Each row was made from one small tree. The marks that hang from a mark follow it in brackets, in alphabetical order. Every link used is in the known rows. Write each row's tree.
In the rows, 128 means zero.
Known rows
C[H Y[Z]]: [154 170 136  91 116 100 109 186 139  92 136 124 148 131 161 130 130 125
  82 137 106 150 109 128 138 127 126 169 127 161 121 176  76 135 104  55
 121 132 156 137 152 109 157 144 129 143  97 160 151 151  96 173  95 114
  86 113 113  74 108 141  99 130 136  73 147 155 139 113 121 105 169 108
 107 169 169]
N[K R[C W]]: [ 97 123 111 104 191  95 156  97  81 165 147 182 116  48 129 158 175 111
 106  93 164 106 115 118 123 103 102 132 163 175 136 183  77 113  93  82
  77 168 132 152 114 102 113 109 113 129 163  95 110 173 143 163 162 107
 149 158 148  93 134  46 143 176 114 134 120  99 102  95 111 141 148 126
 106 126 165]
L[R[C[Y] N T]]: [165 102  89  99 127 128 130 125  98  79 125 142  98  88 128 201 170  92
  59 122 107 139 141 111 122 122 129 143 114 111  75 220 109 122 129  40
  83 202 107  93 142  93 154 116 114 137 143 100 163 154 130 121 136 125
  48  64 127 150 143 134  70 168  72  72 177 177 176  96 133  74 143 182
 157 207 141]
F[U]: [138 115 103 135 133 131 100 128 131 126 136 168 130 129 118 147 145 130
 127 112 115 104 149  94 132 134 116  93 100 117 115 127 131 142 130 145
 136 144 112 151  95 112 139 136 112 130 131 130 142 118 127 105 113 142
 116 124 133 125 125 126 138 119 167 120 113 118 150  95 145 157 126 128
 132 126 113]
N[K R[T U W]]: [ 86 157  91 104 168 100 120 115 124 153 149 184  88  60 124 152 188 134
 132 147 138 132  83 107 118 158 102 124 198 151  95 162  87  72  82  64
  86 183 109 123 111 115 102 154 121  97 174  62 141 122 124 158 125 132
 146 140  81 102 107  76 143 164 101 102 117 106 131 100 174 125 124 141
 141  97 141]
U[R[N[K]]]: [136 123  96 116 162 112 172  76  69 179 135 132 121 117  97 123 125 110
 121 132 117 131 137 106 126 129 123 186 136 151 103 186 137 140 120 106
  97 170 116 142 122 138 104 100 145 132 144 140 114 120 138 147 129 137
 117 152 126 144 156  99 111 154 182 136 141 152  79 136 137  89 196 107
 113 124 153]
U[R]: [120 100 121 133 138 123 150 119 109 129 105 126 136 118 100 129 132 101
 131 114 105 132 137  97 125 112 127 133 155 145 128 136 114 140 130 136
 100 125  99 106 149 153 153 118 146 127 116 157 120 113 147 139 130 161
 136 125 128 149 129 124 132 132 155 141 125 137 113 117 118 115 160 120
 115 125 127]
R[C T]: [124 101 107 115 115 116 109 121 137 111 137 150 119  87 135 166 137 121
  77 123 112 108 138  99 114 129 148 119 163 122 114 147 162 120 125  81
 105 178 117  93 143  92 167 140 115 147 125 121 152 134 128 139 144 136
 104  82 151 130 113 111 115 164  84 116 145 130 183  89 126 114 116 145
 140 153 119]
R[T W]: [133 127 125 152 113 137 115 132 163 150 151 164 106  82 148 158 146  99
 114 151 126 105 106  93 135 154 145 125 146  92 142 125 147 108 101  58
 118 188  97 106 140 145 136 122 137  93 157  92 129 120 111 154 129 126
  99 111 117 123  89 121 119 159 113  98 146 123 126 118 139 123 107 154
 167 132 121]
N[K]: [115 146 131 119 147 112 126  97 104 154 148 124 122 125 113 122 124 146
 112 125 145 124 136 145 138 123 101 157 125 163 119 147 121 136 129 108
 129 136 150 156 116 128  92 139 110 129 138 117 126 131 145 107 132 117
 153 143 114 103 149  88 122 141 154 125 131 124 114 158 134 146 140 101
 119  99 146]
F[U[R[N T W]]]: [167  93  71 155 130 143 147 119 126 159 156 206  93  67 129 193 160  87
 129 149  83 100 131   4 136 164 149 116 142  83 106 148 140 111  75  89
  95 230  52 105 124 157 134  94 148  91 187 110 109  95 115 167 107 166
  54 113 108 152 107 139 120 139 198  82 155 147 126  77 139 106 158 146
 170 151  94]
F[U[R[N T[Y]]]]: [147  96  49 116 139 124 135 104 129 138 131 170 133  81 109 163 174 108
 141 120  67 103 141  46 128 158 132 150 126  74  70 161 168 109 113  99
  84 222  50 121 130 137 141 141 171 149 174 124 150 123 116 120  57 155
  62 131 101 143 147 161  90 155 175  85 177 151 131  51 145  83 180 146
 129 164 110]
F[U[R]]: [131  85  87 133 141 115 122 126 123 136 113 167 139 117  98 157 146 111
 140 109 100 122 166  84 130 122 122  96 124 133 120 149 115 139 117 148
 113 168  85 130 109 141 166 131 125 134 136 154 135 106 136 120 114 180
 117 111 129 148 132 138 125 117 189 129 107 141 142  76 136 142 165 129
 121 124 106]
C[H]: [135 123 131 101 115 113 111 143 149 133 135 127 120 130 142 148 138 129
 115 125 136 133 104 100 116 145 111 139 128 136  98 131 113 139 108 113
 127 155 150 133 138 123 136 139 120 140  96 145 130 119  81 147 112 132
  92 133 133 107 132 127  98 129 153 128 138 122 126 111 121 127 150 104
 133 136 136]
H[C]: [117 100 134 122 117 112  99 104 134 145 135 112 122 115 128 121 133 110
 140  95 122 124 119 110 127 135 141 113 121 140 141 128 130 124 125 122
 112 147 123 116 146 119 128 127 137 140 120 131 128 143 123 136 114 156
 136 132 137  95 129 114 103 171 130 126 153 144 117 109 135 139  88 138
 125 133 144]
Z[Y[C]]: [153 105 138 112 118 117 115 139 137 115 111 149 108 129  96 125 150  98
 107 147 121 154 147 111 108 129 148 136  98 108 129 133 129 117 113 100
  99 123 151 117 155  99 144 124 177 101 131 139 164  99 103 115  90 126
 133 132 151 112 144 123 104 122 104 117 186 149 134 121 119 128 117 124
 103 163 143]
L[K]: [148 103 137 155 127 104  98 123 140 141 120 111 138 113 123 119 110 132
 125 136 132 149 154 129 122 111 104 163 125 146 125 141 139 134 141 123
 163 135 143 148 117 144 117 109 113 165 139 114 142 110 102 101 132 130
 103 132 126 134 136 113 109 147 106 132 135 103 130 142 124 146 139 128
 145 115 126]
N[K R[W]]: [ 94 150 114 106 188 100 166 102 100 181 154 158 114  74 131 125 164 104
 140 107 167 110 111 138 141 126 107 144 156 150 141 167  84 104  90  98
  94 150 115 152 112 133  85 124 117 111 175  90 116 156 132 150 145 120
 153 185 120 100 134  69 148 147 150 125 114 102  74 136 127 138 139 124
 121 104 146]
N[K R[U]]: [ 87 168  95  88 175  78 117 109  90 137 121 148 108 116 102 107 160 155
 145 130 141 144 124 145 113 130  97 144 173 189  91 162  78  97 124 123
  93 124 135 156  93  91  92 160 111 130 147  98 140 134 135 132 142 129
 170 157  94 113 143  79 152 132 102 137 106 111 131 108 161 139 144 118
 104  88 152]
L[K R[N U]]: [162 111  96 162 134 112 102 127 132 108 114 114 106 119 138 121 145 125
 131 154 140 185 168 105 105 139  89 155 116 133  51 171  95 106 151 104
 139 160 119 145 102 134  89  71 113 142 140  79 125  82 115 110 131 153
  70 101  79 187 151  89  74 144  64 113 130 161 186 122 178 121 131 167
 178 133 133]
R[C T[H]]: [121  92 101 112 115 107  92 144 163 117 129 147  92  71 146 181 132 120
  73 104  98 101 114  78 126 141 163 132 159 140 117 153 172 111 138  80
 134 204 100 118 155  88 165 135 147 153 120 131 147 136 106 155 146 125
 127  67 146 133 126 130 157 163  82  99 140 111 185  82 130 124  86  87
 143 164  94]
F[U[R[N]]]: [170  93  69 141 141 124 151 102  92 146 137 177 112 125 111 154 149 110
 148 123  97 118 155  49 132 142 126 138 115 110  98 143 123 141 104 144
 109 185  64 147 104 125 133  98 138 122 149 141 117 103 130 142 113 170
  90 123 137 170 143 137 107 122 194 119 135 158 122  85 132 124 183 119
 140 139 127]
H[C[Y]]: [126 122 128 130 129 108 113 119 111 111 122 121 116 105 124 127 159 105
  90  94 109 120 123 141 144 122 123 139  89 164 155 168  91 130 112 116
 126 133 116 115 163 120 135 139 129 142 130 151 162 165 104 139 101 154
 143 112 152  77 121 137  93 160 137  95 163 151  97 117 122 133 100 146
 121 138 161]
F[U[R[C T[H]]]]: [120  46  59 123 128 103  93 141 155 119 118 184 100  59 120 209 151 105
  78  80  66 116 149  21 126 136 146  99 161 140 102 172 157 128 131 100
 121 241  65 114 139 105 195 136 140 161 128 152 145 112 114 165 129 165
 111  64 152 155 142 141 152 162 142 102 130 121 182  24 143 132 121  95
 138 157  76]
Y[C]: [136 108 114 121 127 114 116 134 121 148 115 146  91 117 113 140 130 112
 100 134 121 130 137 134  99 139 139 124 146  94 134 128 122 119 140 119
 118 139 158 125 157 112 137 130 134 125 134 133 166 119 131 120 115 129
 123 141 150 121 120 121 119 148 122 116 159 128 139 103 114 136 104 132
  95 127 142]
R[N[K]]: [158 147 111 124 146 126 143  88  80 163 167 122 109 125 127 126 127 145
 116 145 131 112 128 138 136 141 118 179 109 147  94 158 137 132 120  97
 120 160 133 163 105 115  77 101 130 134 149 109 119 119 124 125 114 117
 123 166 118 131 147  89 115 141 153 123 143 147 104 141 134 112 162 109
 122 126 154]
Z[Y[C[H]]]: [166  98 129  84 104 101 111 156 169 122 129 154  90 139 107 137 138 107
  89 139 125 156 120  89  94 145 131 144  96 110  97 132 130 118  87  69
  96 169 167 119 150 101 154 145 167 113 113 158 174  92  65 142  62 123
  96 152 161  93 127 123  78 139 133 107 191 122 131  96 114 122 134 119
 103 174 161]
R[N T[Y] U]: [135 154  79 113 115 130 128 121 145 125 135 150 105 111 148 127 180 137
 134 180  75 124  88  92 105 169 123 160 146  82  50 152 147  65 128  85
  93 182  93 128 140  94 112 147 164 144 160 109 149 125 113 149  72 111
  90 125  68 133 123 143  93 146  90  78 182 149 160  87 157  74 128 150
 139 146 136]
L[R]: [124  93 130 125 119 119 123 137 135 117 107 107 139 130 110 150 139 104
 147  94 154 148 137 125 126  99 115 112 121 110 109 146 101 109 138 107
 113 138 108 121 117 134 104 112 115 134 136 101 119 113 149  97 133 135
  94 105 108 153 152 116 123 143 107 133 136 142 149 126 152 140 114 174
 140 135 109]

Which tree is each row?
[123 108  98 102 156 116 134 133 113 141 133 191 104  31 144 180 162  85
 104 104 128 106 112  69 110 133 146 110 196 118 117 159 117  98  84  66
  78 197  93  97 129  93 161 121 126 119 165  99 134 168 130 182 158 129
 108 116 147 126 104 100 133 172  83 111 138 106 145  71 110 118 106 164
 139 157 125] : N[R[C T W]]
[163 116 106 110 150 127 157  97 111 179 187 186  92  88 163 171 155 124
  67 142 144  91  91  70 128 156  85 192 120 158  86 202  93 131  85  54
 102 229 172 167 116 116 117  75 120 122 119 129 107 125  92 175 120 111
  77 142 151  92 136  63  78 168 165 107 149 120 108 122 109 104 169  96
 145 142 178] : R[C[H] N[K] W]
[164  76  52 125 142 128 163  94  83 128 133 183 112 102 103 174 136 100
  98 116  89 105 160  38 124 129 130 123 128 118  95 175 108 145 120 139
  88 200  83 147 118  99 167  81 132 136 122 165 112 126 139 150 137 181
  76 108 147 167 149 123 108 142 162 129 128 154 162  58 118 103 176 118
 136 162 136] : F[U[R[C N]]]
[144 129 111  65 114 119  96 152 142  69 138 162  93  82 138 196 157 134
  30 116  96 128 121 100 125 144 110 148 141 165  93 197 122 139 117  46
 111 197 153 106 157  93 190 158 100 156 103 170 171 163  86 159 106 136
  63  80 160  94 118 125  75 160 110  77 169 133 176  84 118  94 169 120
 139 170 159] : R[C[H Y] T]
[155 117 143  90 103  77  83 181 146 147 121 138 119 121 145 129 109 109
 101 136 108 157 117 109 106 145 145 159 154 100 123 149 113 109 130  66
 110 156 173 119 182  94 150 128 143 153  89 151 164 110  83 172 104 115
 102 143 146 102 121 108 100 155 131  92 176 146 159  84 115 113 125 122
  81 148 160] : Y[C[H] Z]
[137 138 144 135 119  91 106 160 113 112 140 106 136 111 153 104 128  99
 105 105  80 127 126 145 151 113 155 140 115 161 165 158 110 122 123  75
 122 115  95 113 175 100 139 133 138 140 129 144 151 170 112 168  99 130
 135 108 126  64 104 141 102 178 114  89 167 181 112 103 132 127 115 147
  98 166 180] : H[C[Y[Z]]]
[130 142  91 108 144 117 130 129 128  66 117 155  88 110 121 157 170 141
  57 147 100 132 121 142 120 122  77 130 143 181 107 202  55 122 150 110
 111 140 149 147 124  70 178 126  97 123 117 160 153 163 140 161 133 145
 131  78 110 112 108 108 110 119  70  84 125 139 193  86 139 103 137 123
 129 154 161] : R[C[Y] U]
[118  99  75  87 136 114 126 149 169 159  94 149 105  95 140 131 151 120
 102 108  99 117 104 131 112 143 145 152 118  98 132 157 141  81 163 108
 132 168 130 154 189  96 147 146 176 163 139 153 169 140  98 132  76 102
 163 147 127 107 166 132 136 141 125  82 198  99 116  71 114 129  95  88
  85 148 131] : T[H Y[C]]
[129  97  92 113 125 104  81  86 122 183 174 120  84  58 154 153 139 134
 114  94  85  96  90  80 135 165 166 171 128 128  92 170 200  95 122  48
 123 235  84 119 150 100  82 143 167 147 158  90 145 116  79 148 100 110
 146 145 135 102 158 121 103 201 133  91 175 144 102 114 151 124  91  92
 149 134 138] : R[N[K] T[H[C]]]
[144  49 126 139 127  88  99 109 125 115 105 110 148  98 104 157 142 104
  96 104 153 156 184 114 111  87  91 129 121 167 108 178 100 140 171  99
 129 163 134 143 113 129 142  84  87 179 109  97 136 104 137  96 166 144
  76  87 133 161 168  68  88 175  64 142 133 119 195 113 136 145 120 158
 164 149 132] : L[K R[C]]
[110  84  86 114 137 119 163 114 161 166 114 175 132  41 122 171 193  80
  87 116  99  97 107  62 107 117 120 129 184 118 125 189 116  96 126  67
  51 204  65 100 176 148 186 116 156 118 162 143 141 139 141 167 107 152
 103  94 112 115 113 101 115 188 130  89 186 118 121  67 105  93 146 151
 118 176 123] : U[R[C T[Y] W]]
[148  80 108  74 142  97 131  90  99 145 151 125 112 112 128 183 147 124
  83  93 163 137 129  92 105 122  83 171 111 149  45 220  90 133 121  65
  83 218 178 143 102 110 103  95  98 154  96 120 125 116 116 126 121 107
  54 119 139 129 176  55  62 180 140 133 159 148 152 112 150 115 175 131
 130 153 167] : L[R[C[H] N[K]]]
[139 167 103 129 140 122 132  90  94 151 154 148  92 135 127 119 145 166
 125 177 114 131 109 127 112 162  92 171 131 142  70 174 118 115 129 111
 103 150 147 176 100 102  81 116 115 114 142 100 129 108 127 150 113 108
 135 156  81 119 135  97 112 133 119 120 130 146 138 145 165 107 153 107
 126 111 171] : R[N[K] U]
[130 151  89  92 127 118 102 143 133  58 129 165  83  91 121 172 185 138
  31 165  75 134 118 123 114 146 111 129 154 173  77 193  98 116 145  72
  96 166 126 106 142  69 188 146 102 122 127 148 168 154 122 159 132 152
 112  57  97 117 100 121 110 144  59  80 138 140 215  74 146  93 128 141
 141 159 154] : R[C[Y] T U]
[159 133  88 149 132 154 157 100 121 138 155 195  81  93 160 156 174 122
  76 178 123 113  87  84 101 160 101 130 147 119  96 182  81 103 106  91
  94 192 122 151 127  93 155  57 128  93 130 121 115 133 133 206 135 136
 112 104  98 133 103  82  92 137  91  93 128 148 174  88 131  82 120 130
 154 167 162] : R[C N U W]
[117 116 107  88  96 106  76 136 172  82 142 161  85  96 141 174 156 151
  69 159 103 139  94  57  92 162 102 122 175 149  39 168 118 107 125  71
  92 210 153 114 137  86 179 155 120 144  83 123 152 102  93 172 112 136
  86  69 113 122  99  96  97 156  79 110 137 119 224  65 150 101 134 135
 148 132 136] : R[C[H] T U]
[113  93  70 111 130 130 130 147 198 156 139 181 104  39 166 185 187  93
  82  95 109  80  71  76 121 149 131 139 156 115 129 186 140  64 126  58
 110 232  95 138 168 110 162 119 157 133 151 135 142 159 102 169 101 101
 107  91 114 103 134 123 136 182  91  57 186  91 138  58 124 107  79 114
 148 178 102] : R[C T[H Y] W]
[134 117  96 102  98 125  97 150 183 116 159 194  78  74 170 184 178 129
  71 172 114 125  73  27 102 172  90 125 173 140  73 175  95  99 104  53
  90 226 143 123 150 107 180 128 116 112 103 120 139 108  95 199 127 144
  85  68  99 102  78  87  95 173  93  87 137 123 202  66 140 109 117 127
 167 141 140] : R[C[H] T U W]
[111 154  98 116 147 103 122 146 141 129 139 189  89  62 147 147 197 100
 141 165 127 138  87  84 122 164 139 107 207 115 107 137  92  64  92  76
  81 173  83 100 123  89 127 142 132 102 175  71 144 136 116 179 135 140
 128 134  90 121  88 106 140 147  76 105 133 129 153  86 164 104  99 161
 160 108 126] : N[R[T U W]]
[129 116 120 116 121  89  95 167 135 121 137 101 136  96 164 110 126 103
  97  89  58 123 116 139 148 109 163 150 126 159 167 171 110 106 130  72
 159 145  92 129 190  78 144 135 164 160 119 154 143 158  91 184 113 133
 158  99 119  75 131 165 122 173 113  75 163 161 106  84 137 131  82 110
 115 164 149] : T[H[C[Y[Z]]]]
[135  71  76 145 140 130 147 106 126 143 137 214 136  75  98 190 173  95
 102 100 106  95 140  37 122 127  98  87 143 143 143 170  74 149 104 120
  92 193  82 139 126 135 184  76 112  97 131 146  97 119 145 167 149 185
 112  86 147 135 117 104 128 153 174 114 116 127 152  51 110 142 139 128
 145 153 111] : F[U[R[C W]]]
[180  97  68 135 120 120 122 115 112 130 128 180 107  88 110 174 143 109
 132 130  83 128 157  27 125 162 154 123 125  80  83 138 164 127  89 107
  96 212  59 108 115 132 141 118 148 138 157 120 138  90 111 141 103 166
  62 122 129 165 127 149 108 136 173 107 146 169 151  73 150 105 167 137
 146 148  98] : F[U[R[N T]]]
[100 121 104  95 171  90 132  82 109 159 156 199  97  29 126 177 175 109
  93  91 154  95 108  94 124 140 128 125 191 155 113 183 115  97  98  44
  69 205 125 118 122  96 128 127 106 121 174  81 132 161 137 158 156 117
 118 131 134  94 130  64 136 192  94 119 127  96 134  92 119 118 143 141
 127 133 147] : N[K R[C T W]]
[165 152 106 124 120 109 134 142 131 150 145 114 142  97 176 120 128 126
 135 152  68 125 105 124 109 145 184 167 146  58  81 148 180  56 116  42
 100 167  76 123 164 105 110 132 185 158 159  98 144 140 116 170  71  81
  81 135  70 121 139 159 100 164 114  83 198 170 133 105 139  65 135 160
 118 185 146] : R[N T[Y[Z]]]
[122  61  93 133 124 127 137 132 176 152 124 171 105  34 138 185 162  79
  66  94  89 104  99  33 118 132 155 125 183 136 153 183 131  98 113  65
  99 229  75  88 167 132 192  96 158 106 135 144 114 116 109 204 147 155
 127  60 136 145 121 111 157 187 120  99 150 107 125  73 118 113 113 106
 154 155 102] : U[R[C T[H] W]]
[172 107  82  78 148 105 167 122  98 113 116 162 105  91 130 173 161  92
  46 120  73 135 125  73 121 129  82 182 126 162  87 223  64 169 106  84
  82 203 135 124 150 109 195  99 137 147 108 201 152 161 101 191 106 169
  57 106 155 126 131 122  62 138 162  92 153 157 117  86  96  54 226 103
 122 188 176] : U[R[C[H Y] N]]
[116 121 101 138 148 148 134 137 155 123 139 186 101  91 138 162 176 129
  86 160 127 112 105  84 108 137 101 107 153 155 107 172  47 111 119 116
  99 160 136 143 132 100 173  97 113  88 120 131 109 134 137 187 153 149
 133  92 100 119  93  83 132 135  82 116 123 128 175  89 142 116 102 145
 152 144 158] : R[C U W]
[131  96  85 155 148 140 150 124 141 170 138 197 135  91 106 162 159  87
 136 116 116 106 138  55 138 130 115  99 139 130 156 149  90 135  97 127
 111 175  73 142 131 166 163 108 131  83 164 137 109 111 124 158 127 171
 109 114 126 124 112 124 138 124 203 107 121 120 114  81 132 146 144 130
 134 126 103] : F[U[R[W]]]
[154 146 110 135 158 141 168  86 102 189 173 164 103 103 146 150 149 113
 121 153 144 103 108 119 129 161 113 168 111 129 122 166 114 119  85  80
 110 180 139 161 110 156  82  87 138  85 166  95 105 133 110 150 121 107
 114 153 106 113 129  79 100 146 156 107 136 134  76 159 131 126 148 127
 140 125 169] : R[N[K] W]
[ 75 147  81  90 161  57  88 135 136 130 136 152  72  68 130 139 185 149
 126 125 108 147  99 111 119 155 117 148 192 168  81 161 130  67 123  87
 112 194 104 137 125  65 108 173 136 137 161  86 165 123 105 148 127 122
 176 125  89 126 146 104 162 139  83 105 110 101 151  74 188 131 110  97
 135  95 117] : N[K R[T[H] U]]
[136 112 114 108 145 115 139  91  82 160 147 111 116 124 104 148 139 111
 139 124 160 135 137 132 126 126 113 158  89 120  78 169 115 120 140  87
  99 169 140 152  93 121  57  99 125 125 146  79 129 112 141  99 124 114
  94 142  96 148 173  97  94 148 142 128 138 161 118 157 155 122 156 154
 136 131 145] : L[R[N[K]]]
